Every row comes from one small tree of marks. The marks that hang from a mark follow it in brackets, in alphabetical order. Every link used is in the known rows. Which tree was each row made from?
Known rows:
X(H(E) N(A(R) F) T): [-40.7  11.0  35.8  -4.6 -24.4  15.6 -12.3  14.4 -40.7  27.8 -24.0  -6.4
  38.6  16.4  44.2  -0.9  28.0  -6.9  -8.6  -2.4  33.4  -7.4]
T(X(N(A F(H)))): [-32.3  25.1  28.9  -3.4  11.5  16.1 -16.9  -6.6 -50.2  11.9 -37.9  11.8
  -8.8  14.0  21.4   2.7  12.6 -18.3   5.4   7.3  31.4 -11.0]
R(A(H)): [ 10.8  -6.6  -7.3  15.9  -4.4   4.0  -4.2 -27.1 -11.0   1.0 -17.0 -23.5
  -4.1  -3.4   0.9  -1.6  -1.4 -15.8  19.4   6.4  18.0 -11.1]
H(E F X(N)): [-12.9  23.6  -0.8  -3.3  -5.9 -14.1  26.6  11.2  -2.2  48.4  14.8 -35.8
  -0.1  18.0   6.4  -1.6  19.5  -1.6 -10.8  -2.9  27.4 -32.0]
F(H(E)): [  1.4  11.1  -5.6 -10.6  11.1  -4.0   3.2   1.5  -3.2   1.0   0.1 -21.6
 -11.8   8.0  -8.1  25.1  -7.0   0.4  -0.8  -7.2  16.1 -14.9]
F(H(A(N R) E X)): [  7.8   5.6   0.6   6.4   8.9   2.5  15.5   8.5   1.7  29.1   1.5 -58.0
  -1.3  18.9  -5.0 -11.9  18.5   5.0   3.9  -2.8  25.0 -21.5]
H(A(N(F X) R) E): [ -3.6   1.9  12.6  -9.6 -21.7  22.9   7.1  -0.5 -12.8  32.5 -10.4 -36.7
  12.1  22.1   6.0 -63.9  26.6  -2.5   7.2  -1.5  33.1 -17.3]
F(H(E X)): [  3.7  18.4  -6.9  -5.4  20.6 -14.6   8.6   2.1  -3.1  22.7   3.8 -30.1
 -10.3  15.4  -7.0  26.2   2.3   2.0  -0.7  -1.4  21.3 -18.6]
X(H): [-13.3   6.9   3.9   1.9  -2.4   0.1  -1.8   1.4 -21.3  11.7  -4.2  -2.2
   8.9   8.4   6.0  21.4   7.9   1.2  -5.1   0.3  18.0   0.8]
H(A E): [ -8.7  12.8  -8.5   0.5   8.8  -5.4   0.7   4.9  16.2  17.3   7.1 -37.0
  -5.6  16.2  -8.9  -7.5   6.0   9.0 -10.5  -9.3  23.7 -26.1]
T(X(H(E) N(A(R) F))): [-33.7  21.2  31.8  -1.9 -12.4  14.0 -11.0  15.6 -46.9  35.0 -27.4  -0.2
  24.0  11.6  28.6 -17.3  22.9  -3.3  -3.2  -4.1  38.4  -6.5]
E(H(A F X(T))): [-14.1   7.4  -1.5  10.4  11.2 -25.2  20.9   1.6   4.8  55.9  11.8 -40.7
  -1.4  16.9  10.2   9.5  22.7   7.7 -11.9  15.6  25.5 -35.1]
A(H(X(N)) R): [  4.2  -2.7   9.2  21.3 -11.1  12.8   5.8  -3.8 -16.3  31.2  -4.6 -22.9
  16.4   9.2   2.2 -19.4  29.4  -5.7  15.3   9.4  21.1  -7.6]
A(R): [  6.6  -1.7  -0.3  14.4 -16.0  13.7   4.1 -10.8  -5.8   2.9   1.1  -1.2
   3.3  -5.1  -3.5 -22.9  12.4  -5.0   1.3  -2.8  21.6 -11.2]
N(A F): [-19.7   8.5  13.2 -11.0   5.0  19.9  -9.2 -12.1 -22.5   4.3 -22.5   7.8
   0.3  15.5  20.3 -13.3   6.3 -12.8  -1.4   6.5  30.8  -6.8]
X(N(A) T): [-35.1  13.0  23.2  14.6   2.4  10.8 -16.8 -11.7 -22.7   2.4 -25.1   6.0
   8.3  11.4  28.3  17.0  26.9 -14.8  -5.1  11.9  23.9 -15.9]
H(E F): [ -1.2  12.5  -9.9 -12.6 -10.8  -6.5  21.3   6.1   6.8  25.6  17.5 -27.3
  -1.1   8.1  -3.8  -6.1  -1.5   1.7 -14.7  -9.0  21.8 -25.2]
T(X(H(F))): [-15.5  21.0   9.2   2.1  -9.8  -5.8   4.6   4.0 -34.9  38.8  -3.6  -0.3
   8.1   6.6   5.2   4.7   7.7  -1.0 -12.6   1.3  26.1  -8.2]
T(X(N(A(H R)))): [-15.6   8.8  24.1  21.8  -0.2  21.3 -14.2  -3.9 -30.4  18.9 -28.3  -1.5
  11.8   5.4  12.7 -20.9  24.6  -9.4   9.9   9.9  29.3  -7.6]
T(X(N)): [-21.8  25.1  12.4  12.6   1.0   4.1 -10.0 -11.1 -32.3  17.3 -17.5  12.5
  -5.3   2.5   0.1  -0.5  21.2 -12.0   1.9   5.5  22.9 -14.8]
T(X): [ -7.4  20.4   3.0   8.8   4.3   0.5  -9.2 -14.8 -24.4  17.7  -9.8  12.7
  -4.1   0.8  -9.5  -4.7   9.7  -7.2  -2.4   5.5  22.8 -11.3]
H(A(N(X) R) E F): [  3.0   1.9   6.1  -0.1 -26.9  13.5  26.7   8.0   5.1  41.3   5.9 -56.2
   8.3  19.2   5.0 -59.9  24.0   3.3  -2.8  -4.4  32.3 -28.1]

Which tree is each row?
[ 10.4 -19.7  12.1  -7.3 -31.8  40.7   5.2  -9.7 -32.2  18.5 -14.3 -14.0
  27.7   8.2  -1.1 -47.8  19.0 -14.9  21.7  11.6  15.7   9.1]	A(H N(F) R)
[ -8.6   4.6  -7.4   8.0  17.2 -22.8  28.5   6.1  11.6  49.9  14.0 -45.4
 -11.6  16.9   3.4   1.2  17.2  11.7  -6.7  11.1  26.2 -32.4]	E(H(A F X))
[  0.0   1.2   0.3  14.7 -20.0   8.7  18.1   2.4   7.1  23.2  11.9 -34.6
  -4.5   6.0   3.1 -38.8  10.5   1.1 -12.0  -8.6  28.1 -28.0]	H(A(R) F)
[-35.4  15.1  22.1   3.9 -26.4  -1.3   3.6   6.6 -37.9  30.8  -5.6  -5.8
  19.9  11.3  28.6  28.2  22.9  -9.0 -14.3   3.3  19.2 -12.1]	X(H(F) N T)
[ -3.9   7.6   4.7 -14.4  -6.9  12.0   2.2   5.5 -11.4  14.0  -4.1 -30.1
  -6.3  14.2   2.6 -20.0  -1.0  -1.8  -0.6 -12.8  27.1 -19.5]	N(F(H(A(R) E)))
[ -4.9  -5.5   9.7   2.1 -20.3  30.1   4.5  -6.8 -16.4  16.2  -9.5 -22.1
   7.6  12.3   2.9 -51.5  23.0  -9.4   5.1   1.0  24.3 -10.7]	H(A(N(F) R))
[-19.5  -2.8  27.5  17.0 -21.1  22.6  -2.3  -1.9 -21.4  20.1 -16.9 -17.1
  24.8   9.8  31.0 -11.8  26.2 -13.3   0.0  10.6  25.1 -14.7]	X(N(A(H(F) R)) T)
[-18.0   7.7  23.5  -4.6 -20.8  16.2  -5.0  -1.3 -38.3  33.4 -19.3  -9.6
  11.9  23.1  24.0 -37.2  21.4  -2.6   2.4   1.1  36.9  -4.3]	N(F X(H(A(R))))
[-37.5  17.7  28.2 -14.5   1.3  12.7 -15.4  -1.0 -35.9   9.2 -30.0  -4.9
   6.9  19.9  33.6  20.5  13.8 -16.8  -2.7   4.1  26.9 -17.0]	X(N(A F(H(E))) T)
[  6.1  -1.3  17.4 -18.6 -24.8  29.5  10.2  -6.7 -36.5  18.8 -20.5 -16.5
   9.0  14.2   9.9 -42.1  17.5 -12.9  19.0   3.6  26.9  -4.1]	A(N(F(H(E)) X) R)
[ -5.6   0.7  19.1  -5.7  -8.6  15.3  -5.7  -0.4 -19.7  43.5 -13.7 -22.4
  35.6  21.4  21.4 -30.9  18.7  -4.9   2.6  10.1  35.4  -8.3]	N(A(H(E X(T)) R) F)
[  7.2  -8.5  10.0  10.2 -27.1  12.7   8.2 -31.5 -29.9  25.9 -25.4 -33.1
  11.9   7.3  17.3 -21.0  16.2 -24.9  22.2  20.8  21.9 -12.5]	R(A(H(F) N(X(T))))
[-11.3  -0.7  16.9  -1.7 -10.8  28.7  -4.7  -9.9 -21.5   4.8 -20.1   5.5
   8.4   7.3  21.9 -36.3  11.0 -11.6   1.2   1.3  34.5  -6.2]	N(A(R) F)
[-14.8  18.8   2.9  19.6  13.2 -13.2  -5.8 -12.3  -3.7  38.2   1.1 -23.3
   2.4  21.3   3.2   3.8  25.7  -1.0 -11.7  10.1  26.1 -25.7]	H(A X(T))
[ -1.8  10.1   8.4  22.1   7.2  -4.2  -0.3  -6.3  -9.6  25.9  -3.2 -31.6
  -3.0  14.2   5.1   5.0  17.6  -1.0  -4.0   3.2  26.5 -23.1]	F(H(A(R) X(T)))
[  0.2   2.2  10.1  -1.2 -19.4  11.9   8.3   7.1 -19.0  45.0  -1.9 -30.9
  24.2  16.2   3.8 -31.5  24.4  -4.0  12.8   1.6  26.0 -11.0]	A(H(E X(N(F))) R)
[-23.2  13.7  16.3 -12.4  -5.1  16.3  -4.0  -6.6 -39.5   0.0 -21.0   2.3
 -13.1  12.3  13.4  12.3   8.8 -19.2   8.2   0.5  18.4  -9.7]	X(N(F(H)))
[-21.5  22.3  11.4  11.2 -12.4  -9.4  14.2  -6.8 -21.6  45.4   3.3 -13.1
   5.8  15.1  17.1   7.9  28.8 -13.6 -12.1  10.9  24.7 -27.3]	H(F X(N T))
[-20.2  14.0  19.8   3.7 -10.3  -1.5 -11.8 -11.5 -38.3  26.4 -18.8   6.7
  18.3  16.3  20.6  14.8  22.8  -5.3  -2.3  12.8  25.1  -2.2]	N(X(H T))
[-17.0  19.3   7.9  13.1  23.5  -5.2   1.1  -0.2 -12.2  18.8  -9.7 -34.9
 -21.9  23.2   5.9  22.5  17.8  -3.9   2.3   2.9  23.1 -24.1]	F(H(A X(N)))
[-39.6  30.3  21.8  -6.8  -5.0   0.0 -11.9  16.3 -41.0  43.7 -17.6 -14.6
  10.6  20.9  13.7  -5.3  20.1   0.5  -8.5  -5.7  31.6 -14.4]	T(X(H(A E) N(F)))
[-25.4  15.5  19.8   8.5  -3.6  -2.7 -14.0  -6.8 -28.6  31.4 -16.7 -11.1
  14.1  24.0  21.8   6.5  25.8   0.2  -6.4  10.3  28.5 -10.0]	N(X(H(A) T))
[  8.3  -6.9   2.2   3.2 -10.2  13.3   5.2 -28.5 -32.8  26.7 -25.2 -30.6
   8.9  10.4   6.8 -22.0  15.2 -24.3  28.4  18.5  22.2  -3.8]	R(A(H(X) N(F)))
[ 12.9  -0.1  -7.6  16.4  -7.4  -7.2  16.0 -20.4  -9.1  31.7  -4.6 -40.2
  -2.9   4.7   6.1  -7.2   2.7 -13.7  12.3   8.9  25.1 -19.5]	R(A(H(F X)))
